In the rows, 128 means zero.
Known rows, with every step that occurs
B, R, N, P: [138 148 142 172 130 151  93 154 162 169 142 123 100 147 127 172 123 134
 161 108 147 139 161 139 148]
M, P, B, R, U: [102 113 128 129 146 166   4 125 224 125 133  97  94 121 151 143 105 158
 146 155 144 161 140  96 138]
N, R, M, P, U: [113 112 109 103 131 162  90 148 164 134 148 117 107 135 139 143  94 104
 149 185 155 134 163  66 163]
R, U, P: [125 100 115 119 157 175  77 164 223 117 140 128  97 129 138 194 103 107
 160 110 138 135 152  73 132]
R, N: [129 133 113 151 135 125 115 138 164 105 148 141 109 137 125 159 120 123
 134  60 144 130 127 106 135]
B, P: [172 123 109 132 113 136 103 139 177 149 150 118 119 147 137 146 117 122
 140 103 165 142 115 125 146]
V, P, U, R: [138 100 109 118 147 171  96 168 176 169 129 133 107 151 131 101  90  89
 153 157  74 167 183 106 147]
B, R, U: [ 91 122 121 180 125 183  57 145 192 132 130 128  99 138 140 170 111 150
 156 114 126 117 129 100 128]
U, R, M, P, N: [ 96 121 102  97 129 162  93 153 165 176 135 135 110 145 139 136  91  95
 163 107 155 191 200  72 181]
N, P: [161 124 150 120 138 152 123 163 168 130 162 101 108 135 135 141 119 100
 155 136 133 146 169 114 149]
M, R: [135 137 143 110 135 125  86 153 151 120 152 124 107 133 139 119 110 120
 150 122 151 114 125  95 123]
V, P, N, R, M: [127 132 148 158 132 160 118 157 101 151 139 132 133 166 117 143 112  66
 159 141 172 115 204  96 194]
N, R: [133 135 147 114 118 140 106 165 124  99 154 102 125 136 127 133 116  96
 149 143 130  87 166 108 134]
U, P, V: [167 110 123 132 176 167 128 164 171 131 157 118 118 132 139 127 109 115
 167 147 121  76 128  90 125]
N, R, U, P, M: [ 83 104 111 110 143 186  52 178 178 111 129 121 121 130 139 174  94 102
 181 165 140  77 194  55 176]
U, R: [115 125 113  99 129 153  99 174 155 135 144 125 119 138 137 112 101 101
 155 114  86 132 176 101 136]
M, P, N, R: [135 131 165 101 113 138 102 141 150 126 144  85 108 127 129 145 115  97
 150 135 193 171 176 107 149]
U, R, M, P: [108 123  91  90 130 152  87 170 153 177 153 131 117 143 141 128  92 101
 151 128 115 160 189  64 154]
U, R, M: [ 94 127  84 111 134 164 101 177 139 150 145 152 128 152 139 123  92  94
 160 115  94 107 188  75 167]
N, P, M: [125 117 125 122 139 168 109 160 161 132 155 106 126 134 143 119 107 116
 167 140 139 123 181  86 194]
U, P, N, R, M: [119 127 127 103 141 168 106 171 139 139 137 134 128 148 125 180  98  67
 182 134 186 101 206  85 192]
P, B: [134 117 124  93 157 136  76 133 179  71 152 110 126 124 141 102 109 119
 139 127 125 118 148 110 155]
U, P, N, R: [142 125 154  90 137 159 105 167 155 124 135 107 119 135 124 169 105  72
 178 132 179 125 196 112 161]

Rows
[157 108 121  65 176 146  66 153 197  97 153 110 126 124 138 129  99 103
 156 130 135 127 165 105 155]
U, P, B
[124 134 128 106 121 138  94 161 125 139 165 108 123 140 133 147 108  98
 144 153 162 116 177  68 156]
N, R, M, P
[138 123 136 125 157 134  80 145 202 132 129 143  69 135 134 150 108 114
 164 157 161 154 141 108 147]
M, R, N, P, U
[116 106 126  70 186 148   4 154 228  93 127 129  93 121 149 149  95 109
 170 166 151 120 152  77 141]
M, R, U, P, B
[ 93 128  98 120 137 157  85 177 160 155 129 138 115 144 136 128  98 104
 178 128 108 133 212  92 195]
U, R, N, P, M
[110 108  88 101 136 144  77 145 215 153 125 137  80 130 137 139  91 119
 146 119 116 206 154  93 133]
M, P, U, R, N
[132 129 135 135 147 138  74 155 123 158 151 127 129 150 138  90 103 119
 156 136 148 109 153  78 169]
V, P, M, R
[120  92 110  87 181 167  36 150 240  80 132 121 104 119 145 161  98 107
 160 143 133 134 162  82 152]
R, U, P, B
[121 133 158 118 118 149 116 147 135 100 134 106 119 136 126 141 114  90
 160 128 169 116 179 116 159]
P, N, R
[147 143 143 210 153 162 110 152 152 169 141 124  97 147 133 137 128 146
 171 156 126  85 133 133 139]
B, R, N, P, V
[ 84 119 149 147 121 171  79 145 177  84 114 118  97 131 131 174 114  96
 164 140 166 114 176  96 156]
P, N, R, U
[108 114  94 147 135 185  74 132 189 182 145 133 101 142 147 148  90 154
 151 147 151 159 134  80 161]
B, R, M, P, U
[120  99  88 119 145 167 101 131 199 142 154 131 100 134 145 140  92 125
 139 137 155 170 132  60 163]
R, M, P, U
[140 111 119 141 151 153 115 141 215 119 135 133  82 134 130 163 112 112
 154 133 141 168 150 116 159]
R, N, P, U
[143 118 146 112 126 143 111 125 188 135 149  97 101 125 135 145 112 118
 142  85 196 207 145  99 147]
M, P, N
[135 131  99 121 118 133  57 141 159 160 138 133 125 147 150 114 101 141
 163 134 190 103 114  92 175]
B, P, M, R
[145 132 153 118 153 165  56 150 175 135 147  93 116 135 143 116 111 127
 166 174 128 127 178 143 167]
N, P, B, R
[100 114  90 143 122 154  20 138 200 144 118 144 103 142 154 144 101 147
 166 146 187 107 111  70 174]
B, P, M, R, U
[160 100 125 146 152 165 115 141 182 140 145 123 106 146 130 121 105 105
 137 136 122 161 139 104 145]
V, P, U
[166 114 139 118 165 135  80 139 158 108 154 107 130 142 131  93 114 101
 133 136 121 140 163 116 158]
V, P, B
[154 130 145 146 156 155  53 141 149 151 147 105 132 152 133 100 111 129
 146 146 119 129 161 138 154]
V, P, B, R
[122 100 102  80 133 163  81 154 210 157 137 113  91 126 145 114  85 114
 150 152 102 199 166  87 131]
M, P, U, R
